Each row comes from the steps of one walk. Every step used is in the known rows, and no mark comes twice. Write the walk behind each row, first mark first.
In the rows, 128 means zero.
Known rows:
N/R: [116 101 143 114 134 139 115 128 142 122 107 145 111 120 125 116 111 118
 129 129 129 130 147 142 145 121 133 143 132 127 128 121 106 120 138 115
 136 141 147 100 136 133 132 133 110 116 123 115 133 120]
H/X/U: [135 131 136 116 128 117 133 101  86 138 130 119 135 160 137 107 156 152
 112 122 129 154 132 109 109 184 105 142 152 153 154 133 144 117  88 134
 137 115 127 119 124 128 110 111 135 112 151 153 147 178]
J/N/E/P/H/X: [121  85  95 122 137 124 152 123 125 145 146  95  96 129 121 136 125  98
  87 118 107 123 142 141 106 139 150 134 128 115 164 139 111  96  90 129
 174  84 108 107 139  66 143 102 164 127 124 129 184 172]
J/N/E/X/H/P: [124 139 149 127 120 111 171 111 158 154 137  90 119 136 119  99 135 129
  84 127  93 124  80  74 106 132 132 141 130 103 191 193 132  89 122 121
 152  73  88 100 116  92 135  88 177 170 134 128 195 182]
Z/R/N/J: [ 81  88 115  77 107 102  87 113 114  90  94 129 114 116 119 118 103 103
 118 103 171 116 127 174 162 124 134 120 125 125 145 126 114 128 112  99
 159 178 127  86 124 126 109 127 118 122  81 113 142  96]
X/U/E/P/J: [143 127 148 107 116 144 121 121  49 188 147 106 113 151 164 114 147 144
  68 102 163 129 155  89  94 138 134 154 157 181 178 173 157  88 106 141
 105 101  98 139 116 154  92 126 109 171 152 138 146 165]
E/U: [126 132 119 116 121 131 140 120 121 144 146 121 122 130 145 122 133 148
 121 130 127 128 146 112 117 138 110 130 154 132 155 137 131 129 128 116
 134 129 121 120 104 121 121 138 134 153 134 126 139 164]
R/N/E/P/H/X: [112  68  98 102 139 109 126 118 123 129 131  91  79 142 102 121 122  97
 110 101 132 126 142 145 108 147 162 120 137 108 172 159 118 118  79 112
 214 118 106  78 123  77 136 117 140 102  84 138 181 146]
Z/R/N/E: [101 102 120  86 122 129 100 114 158  90 100 129 101 116 121 103  97  92
 133 122 148 118 121 158 140 109 137 127 109  80 150 159 134  98 118  92
 173 133 115  84 121  93 137 120 139 122  69  95 137 103]
H/P/J: [136 151 146 115 138 119 149 110 106 169 141  87 115 125 130 134 108 155
 109 126 139 149 119 125 112 130 138 136 121 139 136 145 154  99 123 137
 118 127 102 139 135 151 111  82 137 143 159 146 129 126]
L/E/N/J/P: [ 86  78 129 139 144 103 102 114 113 147 159 124 120 110 124 133 128 119
 114  92 154 156 158 120 116 119 171 177 152 166 123  90 108 130 152 133
 131 132 130 103 136 151 139 113 130 146 147 171 148 131]
H/L/E/N: [107 118 140 157 168 136 112  89 128 192 147 141 110 143 123 118 138 149
 118 129 143 167 134 106 117 145 145 149 170 148 107 136 137 129 165 140
 164 123 104 104 172 145 138  96 124 129 170 165 131 155]
X/E/P: [152 120 138 124 117 134 115 143  91 176 150 122 121 163 136 116 125 112
  92  95 135 138 137 117 125 144 133 136 161 154 151 152 132 126 130 146
 137 107 125 124 115 141 122 142 104 157 128 151 156 145]
N/E/U/X/H: [111 119 140 107 113 120 149 130 155 144  97 120 126 148 119  97 156 136
 112 121 121 120 117  62 105 149 130 136 170 113 199 204 144 117 123 125
 147 111 113  97  55 110 109 128 177 176 121 129 180 177]
Z/R/N/J/P: [ 83  61 115  72 112  85  91 118 114  96 104 107 133  93 134 139 109  93
 130  84 177 108 138 184 145 109 151 135 119 134 139 112  99 131 107  92
 146 176 146  86 121 121 121 121 120 138  75 123 145  98]
J/N: [121 133 121 131 133 142 140 122 137 121 142 134 128 108 130 138 123 120
 104 141 109 127 124 132 133 120 117 127 108 129 128 116 111 100 118 113
 115 105 135 138 144 113 142 121 137 135 140 102 139 144]
P/H/X: [129  99 118 120 147 103 131 105  99 141 130  94 114 130 117 125 144 155
 118 126 125 130 141 152 109 160 135 120 143 147 127 129 126 131  88 136
 178 147 127  96 141 105 113 109 144 106 143 156 145 162]
N/J/P/H: [107  52 115  98 140  78 118 123 100 131 124  82 151  84 119 163 141 122
 124  85 151 102 158 156 125 114 163 144 138 152 128 103  89 150 117 129
 142 169 142  99 126 109 119 122 140 142 133 152 153 137]
R/N/E: [106 104 113 108 133 130 113 124 166  93 111 137 117 119 106 122 105  98
 132 123 131 125 126 129 134 118 141 129 111  92 155 154 123 114 117  96
 159 116 124 103 112  93 148 129 140 120  85  99 144 115]
E/N/J/P/H: [ 89  46 110 120 145 107 105 103 111 142 146 102 141  87 125 147 145 127
 140  97 161 127 163 156 130 101 173 154 133 158 122  98  92 155 142 121
 147 165 123 103 145 130 148 126 132 130 142 168 154 138]
Z/R: [125 125 133 105 116 126 113 123 120 122 113 121 117 126 141 108 122 123
 128 129 144 118 128 154 135 120 120 126 123 122 123 132 137 117 132 130
 142 149 119 111 140 133 120 122 131 132 111 125 117 111]
P/H: [129  95 127 115 143 114 127 113 118 138 125 101 121 110 118 130 141 144
 123 122 134 108 140 140 125 125 137 120 136 137 124 134 118 131 112 132
 164 152 122 109 140 109 122 125 133 129 140 134 131 143]
J/N/E/U/X/H: [103 129 131 112 120 136 162 118 165 140 114 132 128 131 125 112 156 130
  89 133 104 117 113  71 111 141 122 138 156 109 205 192 126  90 114 113
 129  88 115 104  69  92 120 120 191 187 133 107 190 196]
J/P/H/X: [132  73 118 121 151  83 136 110  94 141 143  76 135 108 132 145 150 151
 128 107 130 118 159 155  95 148 147 133 139 155 116 116 113 134  85 131
 161 145 140  94 140 100 126 103 145 123 134 165 147 166]
E/X/U: [145 137 146 115 110 124 129 115  90 149 138 106 135 148 164  87 157 149
 108 114 126 126 126  76 111 141 121 148 161 145 170 156 138 124 113 130
 147 115 113 120 107 127 108 129 138 151 148 146 158 190]
U/E/X: [140 134 137 137 106 123 124 136 101 139 142 125 121 136 147  99 144 143
  91 112 116 120 128  91 104 120 143 124 153 156 161 164 124 120 118 125
 149 131 117 102 113 141 100 136 132 163 122 128 148 167]
P/J: [128 132 133 119 148 133 124 120 118 149 135 115 122 118 135 135 122 138
 118 130 151 130 132 128 124 121 132 141 127 142 131 141 142 110 127 129
 103 129 118 139 123 139 107 107 138 141 145 131 132 124]
N/J: [ 98 106 117 115 117 110 115 132 114 119 113 131 138 126 117 141 120 113
 115 105 142 128 129 138 143 131 135 133 136 136 144 108 114 147 135 130
 120 146 129 123 116 132 112 130 135 130 127 134 145 119]
R/N/E/U: [ 99 109 107  96 125 134 122 112 158 109 130 127 108 114 125 115 110 112
 126 123 129 123 139 114 123 125 129 137 138  96 179 161 125 112 121  87
 168 114 113  99  85  83 142 136 141 140  94  99 157 152]
U/E/P: [140 121 128 134  99 137 129 152  95 161 144 128 108 152 136 125 130 116
  87 101 129 122 148 118 106 125 144 123 143 152 157 155 128 116 120 133
 130 113 115 121 130 147 119 143 101 156 108 131 141 132]
U/E/P/J/N/R: [116 102 136 112 131 168 120 136 107 171 144 136  86 112 148 132 104 109
  52 120 138 124 162 132 124 104 141 154 124 165 155 150 106  69 120 106
 100 105 127 109 141 150 118 119 106 166 137  96 153 135]
E/X: [137 131 132 128 116 122 132 135 116 140 136 113 122 138 150 106 138 132
 117 126 124 121 124 102 120 122 138 133 147 135 153 147 127 133 125 124
 152 125 118 115 112 133 112 132 144 147 123 138 152 155]
P/J/N/E/X: [120 129 117 119 145 146 139 126 147 140 146 109 119 102 149 127 116 113
  90 139 118 121 124  95 117  96 141 162 115 115 173 169 132  73 127 111
 122  78 107 128  98  97 118 102 184 168 142 106 173 166]

Write each row's walk:
[108  83 117 110 120  93 122 137 108 121 127 107 159 104 131 160 126 109
 128  93 147 121 148 147 129 116 147 150 127 144 134  99 101 146 129 128
 108 145 150 120 114 127 124 121 134 144 119 145 149 125] | N/J/P
[138 135 149 120 113 121 128  98  64 144 135 130 132 155 140 103 158 167
  89 110 122 155 141 104  91 182 111 136 154 180 162 157 148 104  82 130
 134 123 123 108 128 136  96 121 126 126 150 144 147 188] | H/X/U/E
[134  72 122 118 148 100 131 122 111 138 139  81 140  87 132 150 147 141
 133 103 137 100 158 145 106 112 155 138 133 143 114 121 107 133 111 129
 147 148 142 110 139 104 133 117 131 141 133 145 133 145] | J/P/H
[132 116 139 128 158 122 126 125  84 232 145  97  94 152 144 139 128 128
  81 112 162 131 144 107 104 152 152 151 186 159 138 156 153 114 137 155
 144 105 106 127 144 137  93  78 130 167 166 165 148 147] | H/L/E/P/J
[139 130 160 124 126 117 123 113  82 164 147 109 111 149 161  73 161 159
  78 106 126 140 140  53  94 156 133 165 193 167 173 153 151 108 110 144
 167 104 117 102 115 129  96 114 136 163 162 150 155 200] | L/E/X/U
[127 120 156 132 130 102 136 107 125 197 114 101 147 163 139 107 175 149
 115 128 135 105  89  89 121 159 120 123 183 135 153 194 131 152 140 140
 158 133 105 100 122 120  99 100 152 160 139 165 181 181] | E/X/H/L
[112  92 145 118 154 156 118 134 112 180 150 123  65 115 137 127  98 104
  49 117 136 133 163 119 124 121 150 175 152 159 145 122 116  65 123 126
 124  85 134 105 144 136 123 100 117 165 151 114 155 143] | L/E/P/J/N/R
[124 152 129 116 145 131 157 105 118 166 156  96 117 104 130 147 104 143
  83 136 121 154 117 128 117 126 127 138  99 140 139 134 143  75 114 122
 100 103 107 146 153 136 125  79 144 151 170 121 137 141] | H/P/J/N
[113 137 154 114 150 125 164  96 151 169 136  95 123 117 109 130 118 138
  83 137 123 136  92 100 115 132 126 145 106 108 170 187 148  64 124 124
 105  76  89 123 127 100 133  61 173 165 155 117 168 150] | X/H/P/J/N/E
[121 154 162 100 120 104 168 105 106 202 121  78 111 152 133 102 155 187
  88 120 139 144 117  73  94 166 129 129 176 154 195 200 167  95 108 139
 131 137  92 114  78 159  78  89 165 189 164 159 170 178] | E/U/X/H/P/J
[118 152 119  99 145 139 170  99 141 160 164  86 112  98 143 135  93 144
  86 138 112 146 132 100 105 118 121 156 117 112 182 162 149  66 126 113
 118  78  94 138 110 100 134  81 173 174 160 108 157 175] | H/P/J/N/E/U
[ 82  32 110  60 125  74  89 105 100 107 105  84 123  78 121 141 120 109
 123  80 179  86 153 192 142 107 158 127 131 141 135 113  93 138  94 101
 178 195 135  65 137 103 116 117 127 133  89 130 147 112] | Z/R/N/J/P/H
[ 84 105 118 131 126 132 104 112 129 128 131 147 125 130 117 126 124 115
 128 121 152 153 130 140 151 117 147 148 130 144 129 106 110 148 158 121
 125 145 113 120 133 153 138 138 127 117 136 150 148 122] | E/N/J
[125 120 144 137 159 109 124 110 114 181 125 127 122 137 125 125 136 145
 107 120 133 141 131 107 112 163 135 141 178 147 116 143 140 127 138 146
 160 125 126 107 159 123 113  90 135 141 162 151 129 153] | H/L/E
[ 89 117 138 121 117 135  87 117 106 150 116 158 136 146 115 108 137 123
 100  94 153 182 128 104 141 140 158 146 164 173 150 144 118 135 142 132
 130 158 125 100 102 181 104 148 134 143 153 163 168 142] | U/X/E/N/J
[137 138 148 113 121 129 112 135 107 153 111 138 137 148 123 107 141 136
  99 102 126 155 129  98 123 152 140 125 163 155 148 164 135 115 113 138
 137 138 142 105  94 152  95 139 135 154 145 138 146 151] | U/X/E
[132 144 185 130 142  89 149 107  92 213 153  64  92 154 129  79 146 181
  62 109 131 141 106  57  90 160 148 148 188 165 175 192 170  91 117 162
 157 111  86  94 114 151  80  60 160 181 165 180 171 171] | L/E/X/H/P/J
[132 129 145 140 131 114 126 131 110 152 149 113 103 139 145  90 137 142
  92 109 115 130 138  78 101 137 152 145 175 152 149 144 138 118 124 142
 172 119 122  96 115 130 106 115 141 158 137 150 153 163] | L/E/X
[118 126 148  99 153 149 143 104 129 155 131 115 103  98 129 132  88 136
  87 136 122 152 135 143 135 115 127 152 100 137 135 129 121  67 125 111
 111 117 127 112 157 138 128  85 127 140 164 105 139 135] | H/P/J/N/R
[146 124 140 122  94 123 130 123  53 171 147 116 111 179 156 103 163 143
  71  97 131 149 146  97  87 180 121 139 166 179 183 157 148 108  79 139
 145  99 108 116 128 141 104 128 110 141 136 158 163 187] | H/X/U/E/P
[120 111 163 136 156  99 127  94 119 198 118 119 131 155 111 114 164 160
 101 120 138 125 110  93 117 187 125 136 192 150 130 169 143 129 135 151
 152 124 119  92 144 117 105  81 146 153 160 164 151 168] | X/H/L/E
[121 145 173 113 116  93 170 108 107 196 129  92  92 166 119  82 161 187
  75 105 112 154 124  50  79 189 138 134 210 155 193 185 160 103 106 153
 175 126  98  83  93 145  87  92 156 194 160 170 171 188] | L/E/U/X/H/P
[ 93 113 132 126 111 124  99  85  67 144 141 147 133 154 133  98 157 154
  86 101 149 182 141 109 112 170 128 159 157 192 165 130 131 120 112 128
 132 144 108  99 132 163 112 127 127 116 161 167 164 180] | H/X/U/E/N/J
[122 144 125 114 148 141 164 106 147 152 143  96 121 102 124 147  89 125
  90 139 114 151 115 118 114 110 139 154  87 108 155 153 146  61 129 121
 110  81 101 140 136 106 139  71 169 151 157 106 148 137] | H/P/J/N/E
[126 143 167 118 141 108 149  98 113 186 131  79 121 142 116 124 139 167
 104 124 145 134 100 108 112 153 128 132 137 141 154 174 157 101 123 142
 113 125  89 127 123 148 106  72 141 154 154 156 147 138] | X/H/P/J
[120 149 173 114 126 108 156 112 111 187 104  90 117 153 110 109 146 166
  96 117 144 142 101  88 103 157 146 123 149 145 169 192 161  97 105 146
 116 137  96 119 107 165  82  78 156 164 158 159 159 138] | U/X/H/P/J
[111 108 136  76 105 126 102 103 121 108 108 110 111 133 157  66 130 113
 112 108 152 111 119 103 121 124 130 148 143 105 196 190 146  96 107  96
 192 123 103  79 102  94 118 125 151 145  91 108 169 164] | Z/R/N/E/X/U
[132 138 166 125 122  97 158 107 127 165 120  96 124 152 106 111 143 156
 114 122 128 136  92 107 119 159 122 116 140 130 147 163 142 119 120 145
 138 123 100 113 135 136 124  93 137 141 138 158 151 141] | X/H/P
[ 88  63 112  96 122  86 104 124 119 103 121 117 141  98 115 160 119  95
 129  87 154 124 141 155 135 121 153 137 124 138 143 105  88 141 111  93
 129 155 154 100 112 117 127 128 120 130  88 126 155 114] | R/N/J/P
[ 81  93 111  95 116 106  98 120 127  98 110 138 125 118 104 134 113 102
 117 104 151 132 127 146 155 134 139 126 131 135 153 116  99 140 115  98
 141 159 133  99 116 121 119 135 122 117  95 121 152 109] | R/N/J
[ 98 115 109  90 114 134 128 125 161 107 105 133 105 127 123 108 122 112
 121 119 126 136 138  94 112 128 147 130 152  99 196 176 128 108 104  88
 173 124 122  87  65 102 120 143 161 151  95 100 170 153] | R/N/E/U/X
[127 135 133 102 136 145 136 107 116 149 146 101 131 110 166 106 135 132
  72 130 125 125 125  71 104 112 123 179 130 128 197 181 142  62 113 112
 115  69 106 133  95  93 114  99 182 173 163 106 173 198] | P/J/N/E/X/U
[140  85 124 104 123 114 136 113  86 160 133  82 110 157 132 106 149 126
  95 104 135 125 150 112  91 165 142 150 160 131 182 161 144 110  87 143
 190  93  96 102 123  84 127 114 148 120 135 161 179 190] | N/E/P/H/X/U
[121 141 125 110 108 129 144 131 122 140 121 127 120 139 146 110 143 145
 115 123 123 136 142  90 108 141 133 129 167 138 172 153 138 122 111 124
 143 135 125 117  79 143  99 144 149 162 135 131 153 167] | E/U/X
[139 127 160 124 142 109 121 101  77 205 135 105 131 156 164  88 168 165
  83 112 132 138 133  51 100 176 127 160 210 165 162 168 151 122 123 146
 179 113 114  99 137 124  93  98 145 161 181 163 158 213] | H/L/E/X/U
[112 125 157 125 113 114 136 132 133 140  94 129 133 157 110 108 167 141
 117 121 131 124 105  90 117 153 137 118 160 135 159 179 134 128 110 136
 127 136 122 104  94 142  96 125 150 155 126 148 160 146] | U/X/H
[128 108 162 130 155 111 129 113  93 252 133  88 104 169 125 124 156 145
  72 108 165 116 124  92 104 171 137 149 202 165 148 188 155 115 138 165
 137 102  93 114 134 136  90  69 136 177 164 178 167 158] | X/H/L/E/P/J
[128 100 147 100 146 164 106 130 102 187 148 124 105 123 146 126 100 104
  54 108 140 138 154 128 144 126 131 167 141 167 148 147 112  74 127 120
 104  96 138 110 126 139 118 118 108 162 153 115 164 147] | X/E/P/J/N/R
[ 86  37 101  87 140  60 108 100  89 110 125  84 131 101 107 155 134 122
 117  78 156 124 155 176 118 150 156 130 141 161 143 100  85 145  69  98
 179 178 148  71 126  95 116 109 138 110 104 158 172 146] | R/N/J/P/H/X
[133  96 141 126 165  96 126  99  91 204 131  88 108 129 140 103 156 167
  91 113 129 113 141  94  99 154 154 133 208 158 135 160 127 133 120 148
 218 144 111  72 149  99  92  91 155 156 168 166 159 198] | P/H/L/E/X
[119 134 137 117 124 123 140 130 110 156 131 123  93 143 136  95 145 154
  86 117 115 149 160  69  90 154 143 143 198 151 171 150 149 108 110 139
 162 126 131  96  87 140  92 127 149 178 151 143 146 176] | L/E/U/X
[ 89  79 124 134 119 118  99 115 104 133 150 135 142 105 131 143 135 122
 115  89 155 148 154 134 117 104 169 159 125 172 132 113  99 134 145 115
 109 148 129 105 132 160 135 136 115 149 125 154 145 130] | U/E/N/J/P
